What can hang from each mark:
pusugiv: livu tasi
dasam: gesas pusugiv vafin
tasi: vatef
vatef: tasi
gesas: dasam tasi
vafin: dasam tiboz
livu: pusugiv
tiboz: vafin

Every row comes from one small tree of marks. The marks that hang from a mark follow it in brackets, in alphabetical order. Every link used is in the known rows. Which tree was each row made from?
Known rows:
gesas{dasam{vafin{tiboz}} tasi{vatef}}: [ -0.7 -15.1 -18.1  10.8   9.2  -3.9  15.2   1.1   1.9  -7.3   7.3 -56.2
  10.5  23.0  12.7  -4.5  36.1  -3.4  25.6  17.3  -1.5 -11.1   1.4]
gesas{dasam{pusugiv} tasi}: [ 21.4 -29.1  -2.4  -7.7   3.5 -14.2   1.2  13.3   4.3 -18.3  -7.8 -36.9
   2.0  11.8  -2.0 -16.9  26.7  26.5  10.6  29.1  16.0 -42.8  14.4]
tiboz{vafin{dasam{gesas{tasi}}}}: [ -2.5 -11.6   8.3   8.8 -16.0 -24.1   4.6  17.9  26.9 -22.8  10.4 -37.9
  22.2  11.4   5.5   9.1  41.8  -7.2  14.4  38.2 -10.4 -20.2   8.9]
gesas{dasam{vafin} tasi}: [  1.7 -24.6  -0.6   9.9  12.9  -6.0   9.8  11.8  11.8 -23.4  -8.9 -50.0
   2.6  22.8  11.7  -6.1  33.6   9.6  17.0  20.5   6.0 -26.4   9.4]
tiboz{vafin}: [  3.4 -18.5 -20.3   0.9 -14.3   7.5   7.6  14.5  23.9  -8.3  -4.3 -39.7
  27.6   5.8 -17.6   4.1  23.1  11.5  22.8  -3.4  11.1 -20.5   1.7]
gesas{dasam{pusugiv vafin{tiboz}}}: [  8.5  -6.2 -15.6   3.5   6.7   8.3  -6.3   7.9   7.2 -16.1  -1.5 -40.3
   0.3  22.5  -4.3  -3.4  28.9  34.1  10.3  23.7  10.5  -6.3  16.9]
dasam{pusugiv}: [ 20.1 -19.5 -17.4 -13.7  -7.2  -2.7  -4.7  20.4   3.8 -10.2 -12.9 -26.1
  25.1   5.0 -21.8  -3.3  10.8  28.3  13.7   2.8  19.8 -17.9  16.9]
vatef{tasi}: [ 11.8 -38.6 -15.5  -4.6  -3.6 -11.8   6.2  16.5  20.6 -16.1 -19.8 -47.1
  32.7   9.8  -5.9 -17.4  14.8  17.5  32.5  -7.8  10.0 -33.3  16.2]
tasi{vatef}: [ 15.0 -19.7 -29.8  -5.5  -5.0  -9.0  11.0  15.5  -2.5   5.1  -9.3 -38.3
  41.5   1.6 -20.5   2.3  12.8   2.0  27.0 -16.7  12.9 -13.6   2.4]
tiboz{vafin{dasam{gesas{tasi{vatef}}}}}: [ -1.1  -8.4  -2.2   9.5 -15.2 -32.4  11.0  17.5  12.2 -11.0  13.5 -34.1
  25.4   5.9  -6.5  19.0  37.9 -18.5  16.2  30.6  -7.3 -13.7   1.7]
dasam{gesas pusugiv vafin}: [  2.8 -16.3  -5.1   4.2  -1.8  -7.7  -6.6  23.7  -1.6 -22.9 -12.4 -27.6
  21.4  14.3 -18.8  26.9  17.7   7.5   7.1  24.0  13.8   7.2  17.3]
pusugiv{tasi}: [ 16.5 -16.6 -15.4  -1.6   4.6 -10.5  11.7  25.6  17.1 -19.8 -13.2 -36.9
  43.0  12.8  -2.7 -13.9  17.1  14.5  29.8 -14.2  17.2 -32.8  14.6]
gesas{dasam{pusugiv vafin{tiboz}} tasi}: [  4.2 -13.8  -6.2   2.6   6.5   1.1  -1.2   5.5   8.5 -22.0   3.1 -43.9
  -6.4  25.8  12.9 -10.5  34.0  22.6  12.5  37.0   5.3 -16.0  16.9]
vafin{dasam{gesas pusugiv} tiboz}: [ 13.2   3.0  -5.6  -5.2 -12.4 -15.5 -12.1  15.7  10.1 -15.4   8.8 -30.5
  27.6  12.8  -2.6   0.6  29.5  22.8  10.1  35.4  -6.6  -0.6  24.9]
dasam{gesas pusugiv{livu}}: [ 30.3 -15.7 -14.3 -14.1  -5.3 -13.9  -6.1  24.7   1.7 -21.0 -11.0 -13.2
  48.6  14.0 -19.2  13.5   9.8   3.4   9.8  13.0  -2.2 -11.3  27.1]
vafin{tiboz}: [  7.9 -15.9 -26.0  -5.3  -8.6  10.6   5.3   5.3  15.8  -3.8   0.0 -52.9
  41.2  12.8   5.2 -16.2  21.9  14.8  33.3  -3.9   0.4 -11.2  10.3]
vafin{dasam}: [ 15.4  -1.3  -8.9  -6.2  -5.4 -11.5  -1.7  21.2  18.0 -10.9  -5.9 -32.0
  28.5   9.3  -5.9 -10.6  24.0  24.8  16.1  -0.2   0.8 -18.5  20.2]
pusugiv{livu}: [ 26.4 -13.6 -24.8 -14.0  -2.9   2.2   3.8  20.2  14.6 -11.9 -13.0 -25.9
  53.4  16.2  -9.3  -6.9  10.0   5.5  23.1 -16.9  -5.7 -21.0  20.7]
tiboz{vafin{dasam{gesas pusugiv}}}: [  8.4   0.4   0.6   1.2 -18.7 -19.2  -9.9  24.9  17.4 -20.0   5.0 -17.0
  15.2   5.9 -24.6  21.4  30.9  19.0   0.6  36.7   4.3  -9.4  17.3]
gesas{dasam{pusugiv{tasi} vafin}}: [ 17.3  -6.0  -4.1   7.8  20.0 -12.5   0.9  27.7   7.8 -32.5 -15.4 -23.8
   1.4  22.3 -12.4  -1.4  24.0  35.2   7.3  11.9  28.2 -27.6  21.8]
vafin{dasam{pusugiv{livu tasi}} tiboz}: [ 35.5  24.1 -16.5 -17.8   0.4 -12.9  -6.5  29.1  22.1 -27.0   4.0  -1.8
  41.7  27.0  -0.5 -21.5  18.8  27.5  14.0   2.9  -8.1 -22.1  43.5]
livu{pusugiv{tasi}}: [ 20.5 -14.5 -17.8   2.7   4.9 -21.6  -8.0  32.6   9.8 -26.2 -10.4 -34.9
  30.5  12.6 -20.7 -15.0  15.5  25.5  24.7   1.7  15.7 -35.0  28.8]
livu{pusugiv{tasi{vatef}}}: [ 23.0 -11.0 -27.9   3.1   4.7 -29.9  -2.1  32.1  -5.3 -13.5  -6.0 -30.7
  33.8   6.6 -32.8  -5.0  11.9  11.2  26.6  -5.6  18.7 -28.8  21.4]

Write each row's tree:
[  9.3 -12.6  -0.1   2.2  -7.5 -38.5   9.0  18.9  -0.5  -9.7   5.4 -35.8
  34.5   7.6   2.0   7.6  31.3 -15.5  18.4  24.9  -8.0 -13.7  10.8] -> vafin{dasam{gesas{tasi{vatef}}}}
[ -2.4 -17.7  -8.2  10.9   9.2   5.1   9.0   1.2  16.5 -18.8   4.0 -60.9
   6.5  28.4  24.7 -14.6  39.5   9.3  23.8  25.8  -3.8 -17.4   9.1] -> gesas{dasam{vafin{tiboz}} tasi}
[  6.5 -33.8 -11.0   0.9  -5.7 -26.5  15.6  13.2  -6.3  -6.9  -1.4 -46.3
  43.2   5.3  -0.7  11.2  23.3 -24.7  28.5  15.9   1.5 -14.9   0.4] -> dasam{gesas{tasi{vatef}}}
[  1.3  -8.8   2.5   1.5  -9.7 -19.9   2.6   8.1  19.0 -18.6  14.0 -50.3
  35.8  18.9  28.4 -10.0  40.4  -2.4  24.8  37.0 -21.1 -12.1  17.7] -> vafin{dasam{gesas{tasi}} tiboz}
[ 11.9 -33.7   0.7  -7.3  -9.1 -20.2  -0.6  18.1   0.3 -21.5  -5.2 -34.5
  28.1   9.7  -2.6   5.5  21.8   0.6  14.7  34.4   9.1 -19.6  15.6] -> dasam{gesas{tasi} pusugiv}
[ -5.6 -26.2  -7.7  10.4   1.0 -20.1  15.0  16.1  -6.3 -13.9  -3.1 -43.6
  31.7  15.2  -0.7  26.0  25.1 -29.8  22.8  18.8   1.7   2.9   2.4] -> dasam{gesas{tasi{vatef}} vafin}
[ 12.5   6.7   4.5   6.7  -9.0 -30.8  -3.2  34.3  22.0 -33.0   3.4 -11.2
  19.8  10.4 -18.5  14.1  31.3  19.1   5.1  31.2  11.4 -22.1  21.7] -> tiboz{vafin{dasam{gesas pusugiv{tasi}}}}
[ 33.5  -4.8 -32.4  -9.6   7.2 -18.0  17.7  29.2   5.2 -12.1 -11.1 -14.9
  62.7  16.7 -15.1  -4.0   7.8  -8.5  28.7 -30.6   4.6 -27.5  18.4] -> pusugiv{livu tasi{vatef}}
[ -1.6 -10.1 -12.4   4.1  -4.6   2.5  -6.9  12.9   3.2 -19.3   0.7 -37.8
  24.9  19.5  -5.3  18.8  23.1   8.5  13.8  28.9   3.3  16.4  17.1] -> dasam{gesas pusugiv vafin{tiboz}}
[ 12.8   0.0 -12.4   7.8  16.8  -2.8   0.2  18.4  11.7 -28.6  -2.7 -33.4
   4.7  27.6   0.8  -9.9  29.6  34.6  14.5  17.1  18.4 -20.1  21.7] -> gesas{dasam{pusugiv{tasi} vafin{tiboz}}}
[ 20.9   9.8 -23.7  -7.5   7.8   5.5  -0.4  27.0  15.2 -30.9  -3.9  -9.9
  38.6  34.2  -2.7  -3.7  13.8  11.6  17.9  -2.5   0.3  -5.9  35.1] -> dasam{pusugiv{livu tasi} vafin{tiboz}}
[ 23.4  16.5 -21.2  -7.8  -2.7 -23.9   1.6  24.4   4.5 -10.2   8.5 -16.1
  29.1  12.7 -11.3 -12.1  22.5  23.3  18.1   3.6   9.7 -14.5  23.8] -> vafin{dasam{pusugiv{tasi{vatef}}} tiboz}
[ 12.7  -1.8 -18.0  -4.8  -2.4   3.8  -6.9  18.0   5.5 -24.0   0.7 -20.1
  41.9  28.7  -5.4  19.1  17.5  -0.8  11.3  20.9 -12.0  15.6  29.0] -> dasam{gesas pusugiv{livu} vafin{tiboz}}
[ 18.8  14.9 -14.8  -0.6  -7.5 -27.4   3.7  33.3  12.1 -14.8   4.9  -2.9
  15.0   6.0 -33.1   7.2  23.6  19.9   8.3   5.4  20.6 -24.2  15.8] -> tiboz{vafin{dasam{pusugiv{tasi{vatef}}}}}
[ 22.2   9.0  -5.7  -7.6 -15.6 -18.2 -10.9  29.2  19.8 -24.8   4.6  -0.7
  31.5  14.1 -25.2  21.3  24.7   9.5  -2.4  27.8 -11.1 -10.1  28.0] -> tiboz{vafin{dasam{gesas pusugiv{livu}}}}
[ 26.4  15.1 -14.5 -14.7 -15.7  -6.3  -9.5  29.1  23.9 -18.6   1.6   3.8
  23.6  15.5 -28.4   5.3  20.0  22.4  -0.2  10.2  -5.4 -19.1  29.6] -> tiboz{vafin{dasam{pusugiv{livu}}}}
[ 16.6 -28.6 -14.3   0.9   5.9 -20.8  17.0   7.9  -2.4  -3.4  -3.6 -49.4
  18.3   8.4  -1.4 -11.3  28.5   1.2  23.3  10.0   8.9 -37.4   0.2] -> gesas{dasam tasi{vatef}}
[ 11.2 -18.2  -9.3   2.9  10.4 -17.0   5.7  16.0 -10.5 -12.9  -5.5 -30.7
  -6.4  14.8 -13.7   7.3  25.8   9.2   6.3  25.9  18.6 -19.0   9.4] -> gesas{dasam{pusugiv vafin} tasi{vatef}}
[ 21.6  -1.5  -8.2   0.1  11.6 -17.3  -1.4  37.8   5.8 -40.5 -13.3  -3.4
  43.1  28.0 -12.1  21.3  12.3  -1.5   8.9  10.0   5.5  -6.8  34.0] -> dasam{gesas pusugiv{livu tasi} vafin}
[  3.5  -6.4  -8.3   2.4  -9.7 -27.4   9.0   8.6   4.3  -6.0  18.2 -45.8
  38.1  13.2  14.7  -0.8  36.6 -15.0  26.3  29.6 -18.8  -4.8  10.4] -> vafin{dasam{gesas{tasi{vatef}}} tiboz}
[  6.1  -1.2  -6.9   2.1 -10.1 -12.6  -2.3  11.0  17.7 -13.3   8.8 -46.3
  40.8  14.7  10.2  -2.3  34.2  10.1  21.9  22.8 -15.3  -1.7  17.9] -> vafin{dasam{gesas} tiboz}
[ 27.7  12.0 -12.0 -13.9  -9.9 -14.6 -13.4  20.1  12.5 -20.0   8.1 -12.8
  45.1  22.6  -3.2   1.1  22.7  12.9   7.9  27.2 -21.5  -0.7  37.2] -> vafin{dasam{gesas pusugiv{livu}} tiboz}
[ 35.1 -19.1  -8.3 -17.9   5.9 -12.9   0.3  18.1   6.9 -22.9  -8.2 -20.1
  18.1  20.8  -2.3 -16.7  20.1  17.9   7.1  21.3   0.2 -43.6  26.3] -> gesas{dasam{pusugiv{livu}} tasi}
[  4.2  -8.9  10.4   0.7 -18.3 -26.1  -4.5  22.6  19.1 -26.2   9.9 -21.0
   9.8   9.6  -6.7  13.5  35.9   6.5   3.3  50.7  -0.6 -19.1  16.3] -> tiboz{vafin{dasam{gesas{tasi} pusugiv}}}
[  9.8  -7.5 -12.5   9.9   9.1 -27.9   6.4  32.9 -11.0 -23.1  -8.9 -17.2
  31.2  14.1 -24.9  30.6  15.2  -4.6  13.3  11.0  22.6   1.6  15.1] -> dasam{gesas pusugiv{tasi{vatef}} vafin}
[ 28.3   5.8 -27.1  -6.5  11.5 -14.8   6.0  37.0  -3.5 -22.4 -12.8   3.5
  38.9  22.6 -28.2  14.3   4.9  -0.1  12.4 -16.5  13.9  -8.4  28.6] -> dasam{pusugiv{livu tasi{vatef}} vafin}
[ 42.6  19.0 -20.0 -16.4   3.3 -32.1   0.1  39.4   2.7 -18.8  -4.7  10.8
  41.1  16.9 -26.3  -2.8  10.3  13.8   8.2  -9.2   5.0 -25.9  36.3] -> vafin{dasam{pusugiv{livu tasi{vatef}}}}
[ -7.9 -28.7   2.8  10.7   0.4 -12.2   7.7  17.2   8.1 -26.3  -6.8 -47.4
  28.7  20.0  12.3  15.5  28.3 -17.2  21.4  26.4  -1.2  -4.0  10.2] -> dasam{gesas{tasi} vafin}
[  8.9   3.9 -28.3   2.2   5.7  -6.3   6.6  22.2  -1.7 -13.8   0.5 -22.7
  25.5  19.8 -13.8   5.3  16.6   9.0  22.6  -1.8  19.4   1.5  16.0] -> dasam{pusugiv{tasi{vatef}} vafin{tiboz}}
[ 46.5  -1.8 -25.6  -9.7  16.5 -25.5   7.6  29.3  -4.3 -17.6 -10.0  -5.5
  32.4  16.8 -25.8  -5.8  12.6  17.1  10.7  -5.4  15.4 -40.5  24.2] -> gesas{dasam{pusugiv{livu tasi{vatef}}}}
[ 27.5  -3.2 -14.3  -5.7  11.9   0.0  -6.5  23.4   5.1 -24.3 -14.8 -13.3
  11.9  26.2 -19.3   6.2  16.9  23.2   0.0   9.9   5.5 -15.7  28.3] -> gesas{dasam{pusugiv{livu} vafin}}
[ 23.3 -25.3 -13.0  -7.1   3.6 -23.3   6.9  13.0 -10.1  -6.2  -3.9 -33.2
   5.3   6.9 -13.9  -7.5  24.2  13.9  12.0  22.1  18.8 -35.8   7.2] -> gesas{dasam{pusugiv} tasi{vatef}}
[ 19.6  -4.2 -15.7   9.4  20.9 -21.4   7.8  28.1  -7.3 -20.1 -11.7 -19.0
   5.2  16.0 -24.9   8.3  20.5  21.3   9.1   5.0  30.6 -22.3  14.3] -> gesas{dasam{pusugiv{tasi{vatef}} vafin}}
[-13.3 -22.8  -4.8  10.7  -2.1  -1.8   7.6   6.1  12.3 -22.5   6.0 -57.0
  32.1  25.2  24.4   7.9  33.7 -17.1  29.2  30.7 -12.3   5.0   9.5] -> dasam{gesas{tasi} vafin{tiboz}}
